Each row was made from one small tree. The marks that hang from a mark follow it in brackets, in alphabetical order. Every link used is in the known rows. Write each row's tree.
Known rows:
leta[difiba[verup vesa]]: [ 2.015 -2.136 -0.351 -0.054  1.472 -1.128  0.559 -0.455 -0.442  2.687
  2.846  0.299  0.792  2.367 -2.766 -0.760  0.108  0.659  3.065 -0.608]
verup[difiba fovo vibi[timi vesa]]: [ 0.250  3.634  0.095  2.160 -2.549  0.923 -0.551 -0.208 -0.225 -2.015
  3.116 -1.152 -2.424 -0.089  2.075 -3.639  0.471  0.893 -2.214  2.165]
leta[difiba[verup[fovo] vesa[vibi]]]: [ 1.362 -1.184  0.670  0.600  1.336 -0.795  1.471 -0.300  0.284  4.477
  3.182  0.257  1.119  2.043 -3.499  0.509 -0.942  1.350  2.585 -0.009]
vesa[difiba[leta]]: [-1.266  0.296 -0.589  0.335 -0.082  0.712 -1.223 -0.278  0.003 -0.866
 -3.734 -0.152  0.668 -0.647  2.090  1.905  1.624 -2.659 -0.167  0.780]
timi[vibi[vesa[difiba]]]: [-0.493 -0.228 -0.395 -0.884 -2.876  2.320 -1.217  1.658 -1.031  0.910
 -3.402  3.033  2.407 -0.413  3.700 -1.145 -0.891 -1.201  0.006 -1.649]
vibi[timi vesa[difiba[leta]]]: [-2.513 -0.252  1.036  1.259 -0.103  3.766 -1.892 -1.313 -1.408 -1.669
 -1.341 -2.938 -0.141 -0.081  5.310 -2.435 -0.085  3.554  0.510 -1.406]
difiba[leta verup[fovo] vesa]: [-1.507  0.301  0.588 -1.030  2.345 -2.077  2.337 -1.928  0.260  2.596
  0.184 -1.517 -2.598 -0.129 -3.914  1.016 -0.256 -0.848 -1.777 -0.275]
leta[difiba[verup[fovo vibi[timi]]]]: [ 1.712 -1.310 -0.062 -0.102 -0.182  0.796  0.178 -0.280 -1.008  0.092
  2.540  0.167  0.541  1.921 -4.026 -2.148 -1.107  0.554  1.170  0.619]
timi[vibi[vesa]]: [ 0.413 -0.748 -1.077 -2.244 -3.403  1.581 -1.048  1.736 -1.189  0.087
 -2.726  3.233  2.460 -0.758  2.555 -2.494 -1.126 -1.279 -0.231 -2.080]
vesa[vibi]: [ 1.430 -1.569 -0.563 -1.034 -0.734 -0.381 -0.377  1.935  0.745 -0.663
 -1.252  1.869  2.899 -0.605  0.660  1.744 -0.351 -0.358  0.535  0.684]
leta[difiba[verup[fovo vibi] vesa]]: [ 1.810 -1.068 -0.446  0.731  0.866 -1.155  1.301 -0.233 -0.141  2.824
  2.968  0.287 -0.111  1.829 -4.099 -0.313 -0.318  0.349  2.264  0.012]
difiba[leta verup vesa]: [-1.200 -0.855  0.284 -1.154  2.567 -2.502  1.451 -1.040  0.253  0.436
 -0.801 -1.318 -2.346  0.137 -2.755  1.561 -0.099 -0.071 -1.059 -0.750]
leta[difiba]: [ 2.846 -1.760 -1.766 -1.060 -1.296 -0.003 -1.086  0.055 -0.689  0.346
  1.191  1.011  2.711  1.023 -1.131 -2.183  0.760 -1.252  2.941 -0.229]
vibi[vesa]: [ 1.198 -1.619 -1.299 -1.861 -1.820  2.472 -0.677  0.108 -0.226 -1.614
  0.323 -0.093  1.551 -0.937  3.035 -2.169  1.266 -0.594  0.400 -2.109]
difiba[vesa]: [ 1.966 -1.455 -2.294 -0.337  1.086 -2.963  0.280 -0.041 -0.303  2.512
 -0.014  1.117  0.551  0.009  0.673 -0.348  2.023 -1.069  2.372 -0.517]
difiba[verup[fovo] vesa]: [ 0.990 -1.058  0.109 -0.679  2.710 -1.499  2.323 -1.240 -0.282  4.301
  2.332  0.589 -1.112  1.309 -3.203 -0.037  0.523 -0.842  0.001  0.163]
timi[vibi[vesa[difiba[leta verup]]]]: [-1.641  0.010  0.469 -1.168 -2.387  2.482 -0.829  1.392 -0.853  0.220
 -3.634  2.185  1.436 -0.353  2.498 -0.541 -1.619 -0.853 -1.147 -1.722]
timi[vibi[vesa[difiba[leta]]]]: [-1.389  0.270 -0.242 -1.003 -3.000  2.098 -1.191  1.442 -0.835  0.317
 -4.161  2.325  1.900 -0.870  3.430 -0.793 -1.139 -1.192 -0.580 -1.749]
verup[difiba fovo vibi[vesa]]: [ 1.162  3.681 -0.751  1.284 -3.328  0.577  0.136  0.522  0.879 -1.765
  2.918 -0.045 -1.877 -0.866  1.373 -1.769  1.386 -1.943 -2.634  1.986]
difiba[leta verup[vibi]]: [-0.843 -0.856 -0.088 -2.030  0.118 -0.456  0.469  0.494  0.254 -5.306
 -2.258 -0.575 -2.111 -0.723 -3.771  1.491 -0.965 -1.481 -3.322  0.250]
pames[leta[difiba[vesa[vibi]]]]: [ 1.135  0.682  0.175  0.048  0.105 -0.718 -0.243  0.312  1.344  3.491
  1.296  1.520  3.566 -1.156  1.028  1.644  0.293  0.030  3.133 -1.151]
pames[leta[difiba]]: [ 1.739  0.443 -0.399 -1.312 -0.901  0.568 -1.019 -0.068  0.673  1.441
  1.045  1.790  3.844 -1.199  0.730 -0.132  0.800 -1.739  2.235 -0.993]
verup[vibi]: [ 2.232 -1.253 -2.915 -0.724 -1.709 -1.149 -0.601  1.988 -0.114 -4.062
 -1.856  1.950  0.301 -1.082 -0.632  0.109  0.926 -2.371 -0.097  0.670]
vibi[vesa[difiba[verup]]]: [-0.459 -1.265  0.638 -0.069 -0.132  4.098 -0.412 -0.074  0.058 -0.599
  0.146 -0.515  0.718  0.254  3.251  0.203  0.932  0.037  0.009 -1.401]

Which tree is each row?
[-0.654  4.669 -0.316  0.978 -3.618  0.127  0.185 -0.014  1.251 -3.028
  1.342 -1.535 -2.941 -1.874  0.813 -1.085  0.855 -1.918 -3.862  1.630] => verup[difiba[leta] fovo vibi[vesa]]
[-2.879  0.787  2.734  1.282  1.146  1.705  0.751  0.524  1.394  1.089
 -2.505 -0.364  0.571 -0.081 -0.322  5.425 -1.468  0.033 -1.816  1.774] => vesa[difiba[leta verup[fovo]] vibi]
[ 1.192  0.182  0.608 -0.626  0.987 -0.177  0.132 -0.313  0.823  3.113
  2.200  1.297  2.509 -0.253 -0.401  0.975  0.334 -0.269  2.322 -1.243] => pames[leta[difiba[verup vesa]]]
[ 0.666 -1.347 -0.547  1.150  1.736 -2.727  0.208  0.515 -0.094  2.699
 -0.133  0.498  0.868  0.312  1.399  0.643 -0.007  2.644  2.663 -0.054] => difiba[vesa[vibi[timi]]]
[ 1.850 -1.304 -0.170  0.022  1.279 -0.778  1.190 -1.015 -0.405  4.295
  3.421  0.203  0.623  2.185 -3.649 -1.153  0.019  0.141  2.557 -0.215] => leta[difiba[verup[fovo] vesa]]
[-1.570  0.669  0.119  0.000  1.765 -2.647  2.571 -0.784  0.595  0.617
 -0.555 -1.342 -3.682 -0.706 -4.559  2.244 -0.750 -0.502 -2.243  0.087] => difiba[leta verup[fovo vibi] vesa]
[ 1.144 -1.948 -0.708  0.214  2.436 -2.524  1.622  0.770  0.104  0.167
  0.716  0.897 -1.915  1.030 -2.723  1.690  0.233  0.238  0.279 -0.012] => difiba[verup[vibi] vesa]
[-1.935 -0.721  1.458 -0.347  2.729 -2.510  1.831  0.035  1.293  0.820
 -1.052 -1.183 -1.640 -0.006 -2.512  3.937 -1.474  1.653 -1.056 -0.425] => difiba[leta verup vesa[vibi]]
[ 1.433  0.040  0.602 -1.548 -0.024  1.085 -0.526 -0.167  0.663  1.270
  1.778  1.625  3.124 -0.425 -0.645  0.308  0.144 -1.186  1.448 -0.847] => pames[leta[difiba[verup]]]
[-1.774 -0.756  1.940  1.298  0.798  4.765 -0.909 -1.542 -1.670  0.091
  0.878 -2.176 -0.237  1.215  3.800 -2.778 -0.418  3.594  0.245 -0.812] => vibi[timi vesa[difiba[verup[fovo]]]]
[-2.522 -0.749  2.048  0.324  3.294 -2.279  1.342 -0.466  0.446  0.631
 -0.866 -1.973 -2.024  0.503 -1.945  2.532 -2.121  3.600 -0.771 -0.287] => difiba[leta verup vesa[vibi[timi]]]
[-0.586  4.505 -0.172  1.659 -2.178 -1.468 -0.614 -0.510 -0.198 -3.029
  0.758 -1.303 -3.225 -0.703 -0.351 -2.596  0.184 -0.683 -3.366  3.520] => verup[difiba[leta] fovo vibi[timi]]
[-1.444 -0.781  0.343 -1.855 -0.342  0.897  0.599  0.380  0.490 -5.434
 -1.686 -1.466 -2.341 -1.030 -2.458  1.243 -1.176 -0.412 -3.382 -0.838] => difiba[leta verup[vibi[vesa]]]
[ 1.377 -1.054 -0.318 -1.514  0.165  0.520  1.322  0.326 -0.239 -1.396
  0.890  1.330 -0.846  0.405 -4.273 -0.016 -0.342 -2.244 -2.226  1.279] => difiba[verup[fovo vibi]]
[-1.642 -0.563  0.842 -0.285 -0.330  3.739 -0.318 -0.433  0.283 -1.444
 -0.924 -1.586  0.000 -0.411  2.978  0.720  0.584  0.001 -0.896 -1.630] => vibi[vesa[difiba[leta verup]]]
[ 1.517  0.601 -0.435 -0.388  0.058 -0.755 -0.434 -0.201  0.835  3.288
  1.410  1.505  3.176 -1.042  0.931  0.543  0.971 -0.806  3.070 -1.358] => pames[leta[difiba[vesa]]]
[-2.173 -0.038  0.958  1.149  1.188  1.256 -0.578  0.031 -0.246 -2.585
 -3.162 -0.829 -1.368  0.463  0.108  2.377 -0.105 -0.316 -1.408  1.280] => vesa[difiba[leta verup[vibi[timi]]]]
[ 0.370  2.574 -0.832  0.395 -0.398 -3.460 -0.762 -0.494  0.725 -0.478
  0.754 -0.602 -1.685 -0.008  1.810 -0.683  2.346 -1.672 -0.834  1.580] => verup[difiba[leta vesa]]
[-0.982 -0.003  0.679 -2.898  0.312  0.502  1.156 -1.517 -0.104 -1.165
 -0.699 -0.912 -1.278 -0.530 -4.270 -0.199 -0.679 -2.586 -3.635  0.471] => difiba[leta verup[fovo]]
[ 1.062  0.815  0.732 -0.557  0.878 -0.031  0.566 -0.780  0.844  4.141
  2.545  1.218  2.391 -0.402 -1.000  0.718  0.249 -0.712  1.950 -0.983] => pames[leta[difiba[verup[fovo] vesa]]]
[-1.228  0.081 -0.612  0.124  0.826 -3.593  0.715  0.291  1.183  1.189
 -2.547 -0.837 -0.216 -1.621  0.219  3.015 -0.121  0.644  0.591 -0.680] => difiba[leta vesa[vibi]]
[-1.367 -0.556  1.557  2.735  1.102  1.455 -1.380  1.120 -0.134  0.721
 -2.403  0.388  2.162  0.850  3.709  2.548 -0.755  2.643  1.536  1.767] => vesa[difiba vibi[timi]]
[-1.899  0.045 -0.020  0.760  1.403 -3.353  0.250 -0.204  0.405  1.015
 -2.356 -1.623 -0.679 -1.077  0.741  1.674 -0.790  2.606  0.846 -0.512] => difiba[leta vesa[vibi[timi]]]
[ 1.067  0.361 -1.661  0.346 -1.308 -0.159  0.036  0.027 -1.328 -1.228
 -0.334  0.598 -0.580 -0.792 -1.589 -2.564 -0.236 -0.656 -0.668  1.640] => verup[fovo vibi[timi]]
[ 0.446 -2.237  0.401 -0.824  0.588  1.786  0.061  0.599 -0.830 -3.960
  0.713 -0.142 -1.195  0.959 -1.179 -1.094 -1.043  1.543 -1.253 -0.272] => difiba[verup[vibi[timi vesa]]]
[ 0.720  0.668  0.562  0.510  0.550 -0.530 -0.576 -0.032  0.725  3.367
  1.434  0.981  3.303 -0.762  1.437  0.718 -0.141  1.421  3.316 -1.079] => pames[leta[difiba[vesa[vibi[timi]]]]]
[-0.351 -0.665 -0.785  1.802 -1.046  1.929 -1.264  1.024 -0.837 -3.714
 -1.346 -0.582 -0.585 -0.421  3.079 -0.854  0.002  2.077  0.570 -0.298] => verup[vibi[timi vesa[difiba]]]
[-1.694 -0.275  0.902 -0.031  1.187  1.493 -0.443 -0.441 -0.007 -1.026
 -2.740 -0.399 -0.317  0.447  0.139  2.475  0.668 -1.933 -1.295  0.879] => vesa[difiba[leta verup]]
[-1.304 -0.928  0.760  1.474  0.023  4.031 -1.888 -0.953 -1.646 -0.789
 -0.261 -1.924  0.589  0.606  5.706 -3.009  0.296  3.533  1.484 -1.156] => vibi[timi vesa[difiba]]
[ 0.600  1.841 -0.309  1.983 -2.144  0.358 -1.822  1.070 -0.215 -5.181
  1.777 -0.892 -2.142  0.267  3.739 -2.942  0.734  1.938 -1.124  1.412] => verup[difiba vibi[timi vesa]]
[ 1.547 -1.910 -0.291  1.100  1.403 -1.325  0.342 -0.009 -0.717  1.169
  2.472 -0.115 -0.267  2.413 -2.943 -0.839 -0.635  2.254  2.976 -0.275] => leta[difiba[verup[vibi[timi]] vesa]]
[-0.568  2.987 -0.662  2.770 -0.420 -3.875 -1.085  0.419  0.042 -3.557
 -0.007 -1.467 -3.888 -0.021  1.610 -0.964  0.750  1.593 -1.057  2.250] => verup[difiba[leta vesa] vibi[timi]]
[ 0.330  4.075 -0.347 -0.684 -2.199 -1.044 -0.327 -1.414  0.415  0.002
  1.471 -0.401 -1.115 -0.693 -0.086 -2.354  1.765 -3.949 -3.134  2.765] => verup[difiba[leta] fovo]
